Every row comes from one small tree of marks. Brackets hold a mark, then the marks that hang from it, in the order of their numbers. Every link used is in the known rows. Which tree was each row made from?
Known rows
[z_145 [z_434 z_369 z_553]]: 78, 2, 276, 46, -346, 63, 53, 85, -221, -133, 3, 121, 44, 45, 119, -10, 169, -109, 17, -263, 123, 87, -133, -39, -75, -52, 106, 9, 49, 118, -16, 87, 17, -16, -215, 245
[z_356 [z_194 z_13]]: -220, -41, 141, -2, -136, 6, -124, -28, -90, 87, -71, 80, -94, 34, 505, 62, -81, -2, 58, 80, 130, -93, 119, -120, -246, -28, 120, -156, 142, -118, 5, 13, 127, 195, 44, -410
[z_145 z_434]: 31, 63, 214, 96, -310, 78, 35, -90, -151, -6, -96, 109, 29, 31, 690, -48, 45, -3, 41, -219, 218, 124, 56, -74, -100, -9, -38, 18, 74, 78, 6, 90, 108, 62, -131, -124
[z_503 [z_434 z_13 z_369 z_553]]: -11, -88, 20, 164, -108, 31, -21, 94, -173, -104, 28, 49, -49, 84, -380, -51, -37, -131, -2, -110, -90, -11, -27, 31, -68, 164, 81, -3, 49, -44, -159, 27, -295, -119, -10, 58
[z_503 z_434]: -21, 85, 18, 234, 86, 44, -21, -86, -151, 44, -101, 102, -102, 26, 208, -76, -155, -5, 54, -139, 79, 91, 108, -48, -121, 90, -8, 15, 110, -119, 13, -24, 38, 15, 134, -142
[z_356 z_434]: -142, 81, 52, 10, -13, 36, -10, -152, -221, 38, -64, 102, 255, 110, 554, -18, 37, 104, -20, -97, 214, -22, 175, 62, -50, 85, -65, 109, 36, -63, -30, -73, 165, 16, 132, -147
[z_145 [z_434 z_503]]: 58, 44, 158, 38, -125, 78, 15, -118, 30, 133, -39, -37, 55, 90, 316, -7, 99, 50, 42, -87, 153, 148, 155, -17, -180, -19, -44, 20, 82, 68, 58, 35, 158, 5, -194, -27
[z_434 z_503]: 1, 84, 29, 20, 60, 7, -9, -137, 29, 116, -47, -66, 73, -41, 119, -4, -58, 144, 78, 31, 52, 0, 150, 75, -88, -21, -22, 60, 63, -105, 40, -2, 53, -82, -71, -27
[z_369 z_194]: 111, 176, -18, -76, -34, -108, -7, -65, -95, 59, -28, 173, -30, -254, 383, 30, -95, 60, 60, -77, 71, -36, 88, 29, 53, -62, -9, 52, 29, -97, 103, -31, 94, 148, 196, -145
[z_503 [z_434 z_13 [z_369 z_194] z_553]]: 127, -37, -74, 15, -23, -103, 0, 136, -119, 3, 103, 103, -135, -92, -467, -3, -54, -143, -3, -102, -113, -31, -33, 90, 23, 109, 61, -16, -18, -28, -61, -9, -252, 61, 165, 87
[z_434 [z_369 z_194] z_503 z_553]: 170, 118, -11, -155, 84, -128, 50, 58, 39, 47, 53, -42, -1, -168, -510, 31, 86, 31, 47, -18, -28, -95, -48, 150, -9, -82, 125, 101, -50, -24, 123, -31, 2, 7, 57, 345
[z_145 [z_434 z_13 z_369 z_503 z_553]]: 52, -169, 159, -16, -311, 35, 13, 86, 10, 13, 93, -85, 108, 164, -271, 13, 175, -144, 14, -49, 22, 38, 21, 87, -86, 73, 47, -1, 19, 131, -129, 54, -165, -135, -331, 142
[z_145 [z_434 z_13 [z_369 z_194] z_503]]: 250, 11, 145, -121, -129, -54, 6, -9, 84, 159, 87, 33, -13, -137, -132, 32, 79, -43, 21, -73, -43, 13, 188, 24, -76, 62, -52, 3, -27, 104, 14, -25, -115, 64, -132, -86
[z_236 z_434]: -32, 93, -7, 93, 171, 39, 49, -136, -194, 10, 22, 160, 0, -20, 435, -39, -132, 160, 6, -110, -96, 154, -24, -90, -80, -109, 87, 56, -14, 114, 17, 74, 119, 87, 27, -129
[z_236 z_194 z_434]: -82, 118, -93, 164, 346, 268, 86, -182, -121, 67, 77, 271, 26, 10, 486, -34, -121, 116, -28, -92, -142, 135, -180, -94, 7, -173, -116, 53, -122, 152, 74, 95, 246, -124, -22, -127
[z_369 [z_194 z_13 z_503]]: 106, 52, -46, -167, -11, -177, -107, -31, 248, -69, -144, -94, -9, -274, 259, 47, -78, 71, 52, 188, 9, -77, 88, -123, 91, -129, -136, -36, 59, -141, 142, 31, -8, 173, 125, -302
[z_194 [z_503 z_434]]: -10, 85, -55, 176, 175, -8, 31, -133, 94, -80, -238, -127, -122, -10, 87, -94, -145, 56, -8, -12, 34, 120, 87, -106, 125, 151, -43, -11, 96, -90, 27, -60, 47, 2, 107, -49
[z_194 z_13 [z_503 [z_434 z_369 z_553]]]: 50, -62, 63, 99, 47, -31, -63, 86, 109, -207, -111, -145, -101, -9, -470, -51, 9, -104, -7, 60, -92, 39, -83, -167, -37, 2, 1, -84, 56, -100, 44, -4, -111, -47, -58, 84
[z_369 [z_194 z_503]]: 101, 177, -108, -130, 85, -171, 15, -137, 174, -61, -184, -71, -44, -260, 258, 4, -99, 134, 47, 80, 43, -45, 82, -48, 287, -12, -60, 18, 1, -80, 109, -49, 81, 134, 185, -42
[z_356 [z_434 z_369]]: -43, 65, 163, 45, 74, 94, -29, -95, -256, -46, -24, 163, 247, -3, 190, -41, 89, 43, 18, -214, 158, 16, 103, 63, -32, 113, -30, 100, -46, -26, 18, -132, 123, -37, 40, -30

Write each row's tree
218, 171, 50, -121, 254, -66, -6, -89, 80, 88, 1, 57, -47, -325, -313, 17, -4, 95, 81, -59, -47, -52, 146, 78, -37, -52, 32, 63, -55, -35, 165, -90, 21, 55, 57, 61  [z_434 [z_369 z_194] z_503]
-90, 8, -3, 130, 253, 237, -47, -67, -59, 85, 156, 218, 41, 4, 478, 17, -118, 45, -24, 62, -218, 82, -157, -193, -192, -301, -168, 19, -84, 98, 85, 107, 170, -59, -68, -376  [z_236 [z_194 z_13] z_434]
136, -28, -73, -191, 1, -127, 5, 117, 93, 66, 137, -82, 44, -138, -537, 57, 14, -30, 34, 80, -123, -163, 38, 196, 18, 5, 61, 49, -53, -2, -37, -8, -231, -20, -8, 154  [z_434 z_13 [z_369 z_194] z_503 z_553]
172, -19, 58, -193, 20, -117, -85, 143, 96, 58, 93, -87, 30, -172, -523, 43, 66, -30, 60, 111, -79, -125, -46, 41, -218, -188, 22, -5, -31, -61, 114, 18, -85, 50, -3, 68  [z_434 [z_369 [z_194 z_13]] z_503 z_553]
-110, -147, -167, 104, -70, -74, -4, 73, 129, -94, -69, -234, -70, 147, -159, -41, -76, -64, -49, 115, -33, 12, -17, 4, 196, 165, -6, -53, 73, -98, -169, 18, -182, -78, 46, 41  [z_194 [z_503 [z_434 z_13 z_553]]]
92, -38, -141, -175, -121, -157, 21, 105, 168, -177, -26, -104, -13, -194, -343, 76, 7, -44, -17, 89, -78, -147, -51, 52, 343, 64, 38, -5, -41, -27, -69, -9, -252, 4, 53, 152  [z_434 z_13 [z_369 [z_194 z_503]] z_553]
-7, -42, 117, 2, -252, -8, 60, 35, -9, 99, 25, -148, 68, 208, 148, 20, 141, -29, 13, -51, 150, 89, -25, 52, -147, -58, 51, -1, 53, 89, -29, 89, 153, -29, -203, 271  [z_145 [z_434 z_503 z_553]]
-35, -133, 26, -26, -83, -21, -20, 91, 14, -7, 72, -117, 112, 14, -469, 43, 60, -31, 12, 44, -62, -96, 8, 153, -52, 55, 61, 77, 36, -20, -122, 4, -266, -188, -200, 115  [z_434 z_13 z_369 z_503 z_553]
260, 33, 297, -67, -249, -43, -110, 28, -65, -11, 21, 193, -46, -246, 234, 6, 83, -108, 51, -167, 34, 51, 56, -174, -242, -143, -97, -28, 24, 38, 142, 68, 4, 169, -99, -231  [z_145 [z_434 [z_369 [z_194 z_13]]]]
-63, -157, 111, 24, -551, 36, 19, 107, -127, -14, 50, -3, 123, 194, 405, 9, 83, -130, -20, -44, 121, 49, -64, 42, -26, 58, 20, -34, 85, 90, -206, 140, -112, -51, -179, -24  [z_145 [z_434 z_13 z_553]]
190, 24, 45, 32, 39, -110, -77, 169, -82, -40, 66, 64, -138, -127, -420, -15, -34, -163, 30, -69, -108, -16, -97, -46, -230, -75, 10, -43, 13, -99, 141, 4, -109, 128, 156, 12  [z_503 [z_434 [z_369 [z_194 z_13]] z_553]]
47, -90, 28, 44, 265, 42, -22, -107, 5, 98, 117, 32, 39, -30, -274, -4, -74, 96, -7, -7, -282, 82, 89, 6, -120, -10, 58, 60, -78, 181, -85, 39, -179, -103, -178, -127  [z_236 [z_434 z_13 z_369 z_503]]
34, -126, 112, 23, -259, 64, -34, -61, 66, 158, 33, -61, 90, 104, 297, 37, 47, -9, -1, 8, 82, 67, 232, 25, -131, 85, -75, 4, 96, 98, -88, 56, -98, -82, -251, -203  [z_145 [z_434 z_13 z_503]]
169, 39, -25, 45, 107, -24, -62, -37, -84, 31, 16, 212, -137, -228, -275, -11, -138, -103, 43, -128, -128, -8, 171, 25, -16, 144, -35, 23, 54, -66, -11, -76, -241, 89, 181, -187  [z_503 [z_434 z_13 [z_369 z_194]]]
-57, -68, 33, 75, 210, 227, 13, 90, -116, -55, 190, 225, 40, 49, -80, -8, 8, -43, -69, -6, -275, 66, -380, -123, -169, -338, -53, 33, -133, 154, 67, 130, 55, -138, -173, -46  [z_236 [z_194 z_13] [z_434 z_369 z_553]]
-116, -150, -73, -48, -164, -61, -10, 69, 42, 98, 68, -175, 114, 136, -105, 59, 16, 42, -3, 172, -6, -100, 50, 197, -54, 45, 63, 30, 89, -64, -164, 62, -203, -147, -93, 14  [z_434 z_13 z_503 z_553]
53, 18, 102, -26, 29, -11, 8, 26, -35, -27, 36, -81, 52, 11, -437, 5, 96, 28, 20, -76, 4, -65, -44, 99, -75, -40, 122, 79, -2, -16, -7, -20, -26, -140, -150, 307  [z_434 z_369 z_503 z_553]
-272, -38, -1, -106, 80, 26, -6, -113, 36, -71, -60, -2, 89, 155, 71, -6, 98, 77, -40, 51, 174, -137, 259, 34, 240, 338, 40, -100, -67, 35, -138, -216, 72, 32, 43, -111  [z_356 [z_194 z_503] [z_434 z_13 z_369]]
238, 7, 85, -123, -212, -65, 2, -59, 172, -136, -68, 23, -33, -213, 83, 2, 29, -81, 6, -58, 6, 4, 121, -80, 278, 89, -98, -27, -8, 104, -27, -17, -165, 85, -118, -73  [z_145 [z_434 z_13 [z_369 [z_194 z_503]]]]
-363, -151, -38, -155, 26, -43, -60, 76, 6, 212, 127, -163, 145, 356, 22, 55, 159, 58, -10, 247, 241, -147, 116, 112, -281, 64, 100, -130, 21, -18, -13, -111, 338, 113, 98, -2  [z_356 [z_194 z_13] [z_434 z_503 z_553]]
42, 118, -83, -224, 127, -153, 98, 18, 54, -140, -20, -77, 150, -72, -199, -9, 154, 73, -37, -32, 140, -96, -74, 104, 311, 59, -6, 39, -152, 30, 67, -157, 153, 79, 221, 363  [z_356 [z_434 [z_369 [z_194 z_503]] z_553]]
149, 145, 11, -87, -43, -85, 50, 79, -156, -100, 11, 111, -36, -183, -157, 16, 49, -16, 33, -142, 25, -79, -120, 78, 75, -92, 144, 47, -52, -41, 74, -4, -31, 81, 98, 230  [z_434 [z_369 z_194] z_553]
175, -63, 129, -122, -402, -68, 23, 131, -100, -65, 126, 120, 13, -59, -3, 42, 100, -141, -22, -156, 20, 3, -82, 35, 11, -3, 48, -21, -17, 157, -58, 66, -175, 66, -87, 87  [z_145 [z_434 z_13 [z_369 z_194] z_553]]
-306, -70, 95, -54, -30, 36, -140, -58, -161, 109, 14, 74, 127, 184, 555, 46, 27, 63, -10, 87, 279, -113, 212, -32, -235, 89, 22, -142, 74, -66, -2, -115, 263, 167, 147, -356  [z_356 [z_194 z_13] z_434]
-216, -91, -142, 92, 95, -2, -13, -107, 134, 22, -125, -93, -251, 198, 107, -24, -172, 13, -14, 133, 13, -2, 209, -90, 205, 302, 108, -156, 79, -44, -116, -101, -12, 117, 115, -210  [z_356 [z_194 [z_503 [z_434 z_13]]]]
-82, -143, -92, 175, -170, 17, -36, 100, -138, 23, 36, -23, -47, 183, -26, -42, -92, -110, -26, 15, -1, 21, -2, 95, -54, 127, 71, -31, 89, -75, -165, 80, -223, -59, 61, -50  [z_503 [z_434 z_13 z_553]]
218, 79, 72, -157, 34, -115, -142, -15, 184, -147, -135, -28, -53, -380, -110, 39, -47, 14, 22, 88, -89, -82, 77, -180, 107, -117, -103, -33, -24, -103, 156, -36, -94, 120, 27, -197  [z_434 [z_369 [z_194 z_13 z_503]]]
-121, 56, -253, 50, 333, 132, 142, -44, 107, -42, 20, -6, -1, 157, 196, -27, -18, 106, -106, 95, -172, 96, -353, -63, 280, -189, -68, 22, -155, 189, 7, 87, 224, -144, -25, 227  [z_236 [z_194 z_503] [z_434 z_553]]
-313, 53, 0, -65, 256, 53, 30, -138, -42, 255, 12, -61, 92, 278, 267, 7, 89, 189, -18, 73, 300, -104, 278, 127, -117, 222, 116, -56, -13, -22, 14, -209, 409, 127, 144, -44  [z_356 z_194 [z_434 z_503]]
-115, -77, -145, 135, 161, 129, -23, 61, 197, -52, -68, -125, -63, 139, -101, -9, -43, -79, -39, 182, -78, 1, -203, -106, 38, -99, -223, -73, -14, -126, 6, 25, 60, -182, 21, -5  [z_236 [z_194 z_13 [z_503 [z_434 z_553]]]]
-272, -128, -177, 60, -7, -57, 26, 61, 129, -2, -69, -178, -220, 286, -122, -24, -83, -49, -71, 191, 24, -40, 53, -7, 199, 307, 193, -214, 68, -48, -192, -65, -29, 109, 128, 59  [z_356 [z_194 [z_503 [z_434 z_13 z_553]]]]
213, 109, 72, -151, -181, -132, 121, 42, 92, -154, -57, -45, -82, -123, -57, -7, 178, -61, -19, -130, 59, 52, -139, -39, 266, -31, 50, -25, -60, 117, 71, -4, 76, 115, -62, 351  [z_145 [z_434 [z_369 [z_194 z_503]] z_553]]
-119, -130, -145, 18, 309, 157, -5, 58, 109, 191, 229, -8, 42, 181, -67, 44, 24, 57, -47, 212, -215, 62, -252, -29, -250, -316, -114, -16, -111, 132, 73, 121, 197, -163, -118, -15  [z_236 [z_194 z_13] [z_434 z_503 z_553]]
-130, -102, -254, 147, 131, 145, 66, 26, 209, -16, -22, -114, -62, 192, -141, -25, -49, -86, -80, 165, -80, 11, -146, 43, 278, 91, -175, -32, -42, -42, -129, 25, -64, -238, 46, 60  [z_236 [z_194 [z_503 [z_434 z_13 z_553]]]]
-133, 64, -127, 114, 224, 216, 143, -6, -151, 49, 137, 224, 43, 158, 270, 4, -46, 77, -75, -27, -159, 108, -333, 1, 15, -212, -18, 58, -123, 170, 7, 128, 231, -96, 2, 119  [z_236 z_194 [z_434 z_553]]
-38, -124, 73, 14, -279, 23, -18, 112, -181, -161, 35, 87, 106, -4, -106, 20, 24, -85, 4, -76, -40, -106, -71, 101, 27, 61, 99, 39, 22, -28, -170, 57, -329, -144, -127, 32  [z_434 z_13 z_369 z_553]
153, 149, -52, -174, 3, -176, 56, 37, 83, -188, -93, -97, -99, -214, -291, 21, 60, 32, 20, -11, -6, -62, -127, 22, 320, -40, 70, 65, -100, -3, 66, -28, 1, 54, 54, 330  [z_434 [z_369 [z_194 z_503]] z_553]
-16, -37, -10, 128, 79, -16, -116, -26, 188, -65, -197, -136, -89, -35, 76, -52, -147, -4, 11, 106, -8, 53, 98, -212, -34, 11, -157, -53, 117, -145, 51, -8, -38, 16, 31, -301  [z_194 z_13 [z_503 z_434]]
-96, 40, -218, 165, 222, 163, 114, -32, 163, -32, -93, -99, -113, 192, -79, -43, -42, -35, -41, 53, -14, 80, -226, 12, 243, 3, -141, -7, -33, -77, -17, -35, 170, -191, 89, 246  [z_236 [z_194 [z_503 [z_434 z_553]]]]
-90, -12, -24, 53, 89, 172, -82, -99, 242, -37, -145, -26, 66, -81, 332, 30, -72, 20, -15, 214, -38, -45, -31, -150, 101, -208, -299, 4, 6, -98, 63, 13, 67, -159, -73, -305  [z_236 [z_194 z_13 z_503]]
74, 30, 99, -130, 63, -51, -117, 0, -162, 6, 69, 164, 186, -212, 87, 36, 81, 33, 33, -30, 111, -113, 155, -10, -208, -54, -134, 37, -84, -39, 134, -120, 51, 170, 174, -260  [z_356 [z_434 [z_369 [z_194 z_13]]]]
-38, -20, -115, -8, 211, -40, 68, 1, -52, 132, 129, -107, 36, 145, -58, 1, 0, 155, -54, 40, -105, 88, -137, 56, -127, -122, 152, 34, -42, 157, 14, 90, 131, -4, -34, 231  [z_236 [z_434 z_503 z_553]]
71, 131, -216, -21, 148, -202, 87, 48, 138, -33, -88, -177, -184, -13, -190, -29, -73, 12, -21, 44, -9, 28, -63, 12, 230, 61, 27, -29, -8, -82, 73, -37, 75, 137, 305, 264  [z_369 [z_194 [z_503 [z_434 z_553]]]]
24, 43, 62, 207, 27, 40, 27, 63, -246, -98, -28, 77, -83, 62, -331, -74, -24, -71, -7, -222, 1, 75, -102, 44, -65, 82, 142, 31, 39, -77, -30, -14, -54, -43, 11, 217  [z_503 [z_434 z_369 z_553]]
